Each row was made from one small tree. Brackets hold a mark, then the marks that hang from it, in alphabetical order. Every link used is in the known rows. Write each row's tree.
Known rows
{kesa bazove}: [  2.8   1.2  -6.9  16.9   0.3 -23.4   0.6   8.3   0.8  10.1  -3.3  16.0
  -6.1  -8.8 -14.3  -4.2 -15.9 -25.5  11.9  17.6 -16.1  -0.6]
{guzar {nipal {bazove kesa} bezived loso}}: [  0.2   2.6  -0.2 -10.4 -20.7  34.0  13.1  12.4   6.5   6.8  -5.4 -12.2
   6.0  33.3   7.1   6.7 -18.1  19.9 -19.3 -12.1  37.6  -5.6]
{guzar {nipal {bazove ziku} bezived}}: [ 21.5   1.4   4.2   2.1 -10.2  28.7  17.4   4.3  16.8  -3.2  -1.2 -14.9
   8.4  31.9  -0.1  -8.9 -15.5  21.7 -29.0 -11.7  19.2 -27.4]
{defof {nipal loso}}: [-26.9   3.1 -13.9  13.1   5.8 -10.1  14.5   7.5   1.3 -10.9  -6.9  14.8
  -4.0 -17.0 -11.9  22.7  19.2   4.3  10.4   0.3   3.3 -21.3]
{nipal {bazove ziku} loso}: [-14.4  -6.2  -5.2  -3.0   1.0   0.4  20.9   2.2  -0.8   5.9  21.6   1.8
  -1.8   4.4 -20.2  -8.7  -4.7  21.5  -7.6 -32.0  -4.5 -10.4]
{nipal bezived}: [  9.5   6.2  -2.4  -0.2  -2.2   3.0  -4.8  14.9  14.5 -10.6   1.3  10.5
   4.5   7.5 -14.8  -2.2   6.4   8.9   0.8  -5.1  -1.2 -21.6]
{kesa {bazove boso {nipal bezived} ziku}}: [ -0.3  -0.6   8.6 -16.5  16.8   9.9 -13.0  -2.5  10.4  13.8   6.1  16.8
  -6.0 -11.4  10.2 -16.7 -35.3 -13.7  27.2  32.3  -6.3  -8.8]
{bazove kesa ziku}: [-18.3  15.8   0.4   4.4  15.5 -14.2  11.0 -14.9  -0.9  -3.4  27.4   0.5
  -0.9 -16.3   7.3 -15.3  -8.0 -32.5  11.2  40.0   0.0 -23.7]
{nipal {bazove boso kesa} bezived guzar}: [  7.6   4.4  35.0 -16.8  -1.1  43.7 -22.3   6.1  -4.0   9.5  24.0  -4.1
   1.4   2.8  31.7  10.1 -14.3   6.5 -14.2   8.2  16.2   8.3]
{defof {nipal bazove bezived guzar}}: [ 15.7   2.3  19.4  13.4   1.7  30.4  -2.1   7.6   6.0  -1.8   2.4   8.8
  -1.6   5.3   1.5  28.0  14.2  25.3  -4.6 -16.2   9.1 -35.8]
{guzar {nipal bazove bezived {loso ziku}}}: [ 14.9   0.2  -0.6  -9.0 -23.9  16.9  19.8  10.1   7.4   4.0  -5.5 -15.1
   8.9  43.5 -20.1  -6.9  -1.6  33.5 -32.0 -49.2  33.7  -7.6]
{guzar nipal}: [  4.2  -1.0 -12.4  13.8 -15.0 -15.2  20.8   2.6   9.4 -10.4 -14.3 -16.9
   7.0  10.1   3.0  -0.8  -7.5 -11.5 -29.9  17.1   5.5  -2.6]
{defof {nipal bezived}}: [ -1.0  11.2  -0.9  13.6   8.9  15.7   2.3   9.7  14.9 -17.8  -9.3  17.7
   0.1  -4.9  -5.4  20.2  17.4  10.7   8.4   4.1  10.5 -39.4]
{loso nipal {ziku {bazove boso}}}: [  2.9  -5.8 -14.8  13.5  -2.5 -24.9 -10.7 -17.2 -17.5 -10.3  -2.2 -16.7
   4.1  -3.3 -21.3 -23.9  30.4  -9.0   6.1 -27.4 -16.9  41.8]
{kesa {bazove {nipal guzar}}}: [ 12.5  -9.3   3.6   5.1  -5.7 -21.2 -10.4  -3.7  -1.2  24.9  -3.6  10.1
 -10.1  -5.5   5.6   4.0 -21.5 -23.4  21.3  18.2 -24.0  -4.9]
{loso {nipal bezived guzar} ziku}: [ 31.5  -0.9  -4.6   7.2 -16.4 -31.6 -23.3  -4.9  -2.2   6.1  16.5 -16.7
  -1.5  18.3 -33.2 -19.5  37.6   6.6   1.8 -42.5  -6.9  -3.5]
{bazove boso}: [-20.0   0.8  -0.1  -1.2   7.9  -6.1   0.0   3.7   0.7 -16.3   4.1  -0.3
   4.0 -28.1  16.7  -0.5  -7.1 -19.0 -10.1  30.0  -9.3  24.4]
{ziku bazove {loso nipal}}: [ 21.2  -6.7 -22.4  25.0   4.3 -36.0  -8.2   1.0 -21.3  -8.5 -38.5 -10.5
  -4.7   1.9 -23.5  -2.6  36.8  -0.1  -3.5 -23.4 -25.1  48.8]
{bazove kesa {nipal bezived guzar}}: [  8.3   3.8  15.2 -18.1  -6.7  14.4 -15.5 -10.7   3.9  14.1   7.6   0.1
  -1.8   3.3  35.2  14.6  -9.0 -12.0  21.5  25.3   0.5 -18.4]
{kesa {bazove boso ziku}}: [-15.0   2.3   2.8   2.6  18.6 -18.6  -3.5   0.3  -1.4   6.4  12.8  13.1
  -5.8 -25.8  -4.2 -22.4 -27.7 -30.8  10.2  41.1 -10.7   4.7]
{nipal {bazove ziku}}: [  5.5  -0.7   3.8  13.1   5.9  10.5  19.3  -6.1   5.8  -2.7  20.4  -3.4
   0.9   0.7  -3.3  -8.5  -7.1   8.4 -12.6 -13.4 -11.7 -14.4]
{nipal {bazove boso} bezived loso}: [-12.0  -4.0   5.9 -24.8  -2.3  40.8  -1.4  22.1   4.6   0.6  10.0   8.5
   3.0   8.0  -2.1   3.3 -10.4  38.2  -5.4 -32.9  16.2  14.6]
{kesa {bazove boso {ziku loso}}}: [ -0.1   7.1   2.8   3.6  22.2 -30.3  -4.9   4.2  -7.8   8.0   0.3   9.6
  -9.7 -24.1  -6.5 -21.8 -17.5 -27.3   1.7  32.7  -7.5  18.4]

Write each row's tree
[-13.7  -5.0 -10.0  -4.3 -14.5 -22.3  18.4  -1.5 -11.0  -7.7 -14.9 -14.9
  10.7  14.4 -18.7 -13.1   3.8  -0.8 -31.2 -11.6  18.8  22.4]
{guzar {nipal {loso {ziku {bazove boso}}}}}
[ -4.8  -6.5 -11.5 -14.1  -9.6 -18.5  13.0 -11.8   2.9   5.5  -1.1   1.1
  -0.2   3.9  -6.6  -0.9   7.7   4.0  11.7 -23.8  -9.3  -2.1]
{bazove {nipal {loso ziku}}}
[ -2.4  -7.2 -10.2 -22.3  -8.9   9.3  -1.3   6.5  13.6   5.7  -5.8  11.6
  -0.9   9.9   0.1   8.3  -2.3  19.9  22.2 -15.2  -6.2 -14.5]
{bazove {nipal bezived loso}}
[-30.0   4.6   6.4 -44.1   3.0  33.1 -15.6  -1.5   3.7   5.3   4.4   6.2
   0.3 -13.8  46.9  11.4 -23.5  -6.4  27.7  32.5  17.8  17.2]
{bazove boso kesa {nipal bezived loso}}
[-24.5   5.2   8.1 -21.8   7.7  24.2  -6.5 -17.8   1.7  -0.9   2.9  -3.5
   1.1 -29.3  67.8  13.4 -26.8 -33.6  16.0  55.9  -1.7  26.3]
{bazove boso kesa nipal}
[  5.1  -1.4  13.5  24.3   2.8  12.5   7.9  -1.7  -0.9  -2.6   2.9   2.2
  -3.3  -8.7   9.0  30.5  11.1   9.0 -13.0  -5.0  -2.2 -19.3]
{defof {nipal bazove guzar}}
[ 17.0   0.6 -11.0  15.7  10.1 -50.0  -7.2  -4.1  -8.0   1.5   6.5 -17.9
 -10.3  -7.5 -21.2 -18.4  25.9  -8.6  -5.2  -3.1 -20.8  -0.6]
{bazove {ziku {loso {nipal guzar}}}}
[-35.6  14.9   9.6 -10.4  24.7  -0.5  -0.9 -14.5  -3.8  -8.6  30.1  -3.9
   1.5 -34.9  29.7 -16.1 -18.4 -38.8   5.3  61.9   5.4   5.4]
{bazove boso kesa ziku}
[ 10.7  -9.8  -2.8  -0.3  -1.8  11.6  -1.9  -7.0   0.9  -7.2 -23.9  13.1
   6.3  11.1  -6.4   4.7   6.3   8.9  13.8 -11.1 -18.4  -3.6]
{ziku {bazove {nipal bezived}}}
[ 34.8  -8.0 -10.3  16.8   0.4 -31.3 -25.9   7.9 -22.2  -0.9 -32.1  -8.3
  -5.6  13.3 -30.1  -1.3  43.0  12.0  -5.5 -30.6 -19.0  31.3]
{ziku bazove {loso {nipal bezived guzar}}}
[ -2.0   9.2   9.5   7.3   7.6  20.0  15.0 -12.7   0.8   2.0  26.6  -5.0
   0.6  -2.5  13.9  -3.9 -16.4  -7.1  -1.1   7.5   2.0 -12.6]
{nipal {bazove kesa ziku}}
[-19.5  10.7  12.5  11.0  14.4  43.1   7.2  -5.7   0.8 -11.0   1.4   3.9
  -0.6 -23.5  40.2  30.1  -5.4  -5.9   2.2  26.0  16.6   3.5]
{defof {nipal {bazove boso kesa}}}
[-22.8  -6.2  -2.4 -28.3  -0.3  -6.9   3.4 -11.7  -1.4   0.8   2.1  -2.6
   1.9 -14.6  17.0  -3.6  -5.1  -3.1   4.8  -2.5  -4.2  27.7]
{bazove boso {nipal {loso ziku}}}
[ -6.4   3.7  24.7 -32.6   3.1  28.5 -26.7  -9.8   0.3   9.8  10.8  -2.4
  -0.1 -14.5  58.9  13.8 -20.0 -18.7  16.7  46.5   7.1  10.9]
{bazove boso kesa {nipal bezived guzar}}
[  1.4  10.7   2.3  10.2   1.2 -22.3  10.3 -20.5 -18.7  -8.3   0.6   1.4
   8.5   4.9 -23.0 -16.6  21.6 -19.6  -4.9 -12.0   1.5  10.7]
{loso {ziku {bazove kesa}}}
[  3.0  -2.3   6.0 -14.2   5.8  14.4 -18.7   4.7  10.4  13.3 -10.3  17.7
  -4.4 -10.9  20.4  -0.2 -31.8 -13.7  24.5  28.3  -6.4   8.9]
{kesa {bazove boso {nipal bezived}}}
[-21.1  -1.9  -2.7  13.0   2.3 -24.0   4.2   6.7  -7.8  -1.4   1.7  10.1
  -6.5 -15.3 -12.4  24.9  22.9   2.7   3.1  -1.4  -0.7 -25.9]
{defof {nipal guzar loso}}
[ 12.7  -1.9  -1.1   3.5  -1.9 -21.8  12.3 -22.9  -9.5  -6.0 -10.6   0.2
   8.1   9.5 -21.5 -13.2  19.9  -3.7  -4.0 -28.8 -13.8   7.2]
{loso {ziku {bazove nipal}}}
[ -8.5  -7.1  -8.9  -4.5   4.3 -21.7   4.0  -4.3   2.1  23.0   5.6  17.7
 -11.0  -6.2 -11.5 -13.7 -24.8 -13.8  33.6  11.6 -16.6 -18.8]
{kesa {bazove {nipal loso} ziku}}
[-17.8   6.4  -8.1   2.4   4.9   8.1   3.4  16.6   8.6 -10.5  -7.2  20.0
  -2.6  -3.0 -19.3  19.9  19.2  21.6  15.9 -10.2  15.5 -34.1]
{defof {nipal bezived loso}}
[ -1.3  -1.4 -13.5  -8.8 -19.6  -3.5  10.6  18.6  10.9  -3.5 -13.1  -6.3
   5.7  25.7 -16.1  -1.5  -4.3  16.0 -15.2 -10.0  22.5 -15.0]
{guzar {nipal bezived loso}}
[ -2.4  -8.7 -10.6   4.0 -22.1   8.3  27.4   8.3   3.8   2.8 -10.3 -17.7
   4.3  22.5  -0.2   5.7 -13.9  16.2 -29.8 -18.5  14.2   5.3]
{guzar {nipal bazove loso}}
[ 23.4  -0.7   2.2   3.5 -19.2  32.3  14.7  11.3  16.7  -4.5 -12.4 -15.4
   9.3  33.3   4.1   5.0 -14.8  21.8 -31.0 -14.3  21.1 -10.5]
{guzar {nipal bazove bezived}}
[ 28.9  -3.8 -18.3  17.6   3.2 -21.3 -16.0   8.8 -16.1  -8.5 -38.0  -4.0
  -3.9  12.9 -30.0  -3.7  37.9  14.1  -1.4 -29.7 -15.6  37.0]
{ziku bazove {loso {nipal bezived}}}
[ 31.6  -7.8  -4.2  10.2 -12.3 -28.9 -25.7 -10.3 -15.9   2.4   2.8 -12.9
   1.3  24.1 -44.6 -21.3  45.4  10.6   3.4 -55.2 -12.7   6.5]
{loso {nipal bezived guzar} {ziku bazove}}
[ -5.3  -1.7  19.2  14.5   8.6  21.6   0.3  -1.8  -3.3  -5.3   4.2   0.3
  -2.2 -20.8  25.6  28.8   5.9   4.1 -14.0   8.1   2.7  -1.5]
{defof {nipal {bazove boso} guzar}}
[  7.7  -5.3  -4.9  -6.9 -21.9  24.6  17.0  17.7  11.3   2.7 -10.2  -9.5
   6.7  36.1  -8.3   4.0 -10.3  32.9 -24.8 -28.5  26.2  -6.8]
{guzar {nipal bazove bezived loso}}
[-20.1   7.6  -9.7  10.0   3.7 -18.4  16.4  -0.6  -2.6  -9.6  -1.1  12.0
  -1.8  -8.2 -25.6   9.9  28.3   5.0   5.1 -18.8  11.7 -20.4]
{defof {nipal {loso ziku}}}
[-16.4   8.3  16.5  -4.6  15.5  31.1   6.2 -12.1  -2.2  -1.6  28.9  -6.8
   2.6 -18.1  32.8  -6.0 -25.5 -12.5  -6.6  27.6   6.4  12.7]
{nipal {bazove boso kesa ziku}}
[  1.9   2.4  -6.4   7.2  20.1 -30.0 -15.3   3.1  -8.5  10.0  -1.5   0.5
 -12.6 -22.6  -6.8 -24.2 -12.4 -26.9  11.1  27.9 -12.2  28.0]
{kesa {bazove boso {ziku {loso nipal}}}}
[ 19.4  -8.5 -11.9   8.9 -13.7 -17.4 -28.3   8.3   3.4   4.1   9.0 -13.0
  -5.3   5.8 -12.2  -2.1  21.9   4.5  11.7 -15.5 -18.7  -4.2]
{loso {nipal bezived guzar}}
[  1.9 -14.9  13.0 -12.9   4.3  10.7 -18.6  -6.4  -9.5  -4.0 -13.4   6.2
   5.9  -3.7  12.9   4.6   1.8   3.1   2.7   7.2 -15.9  17.3]
{ziku {bazove boso {nipal bezived guzar}}}
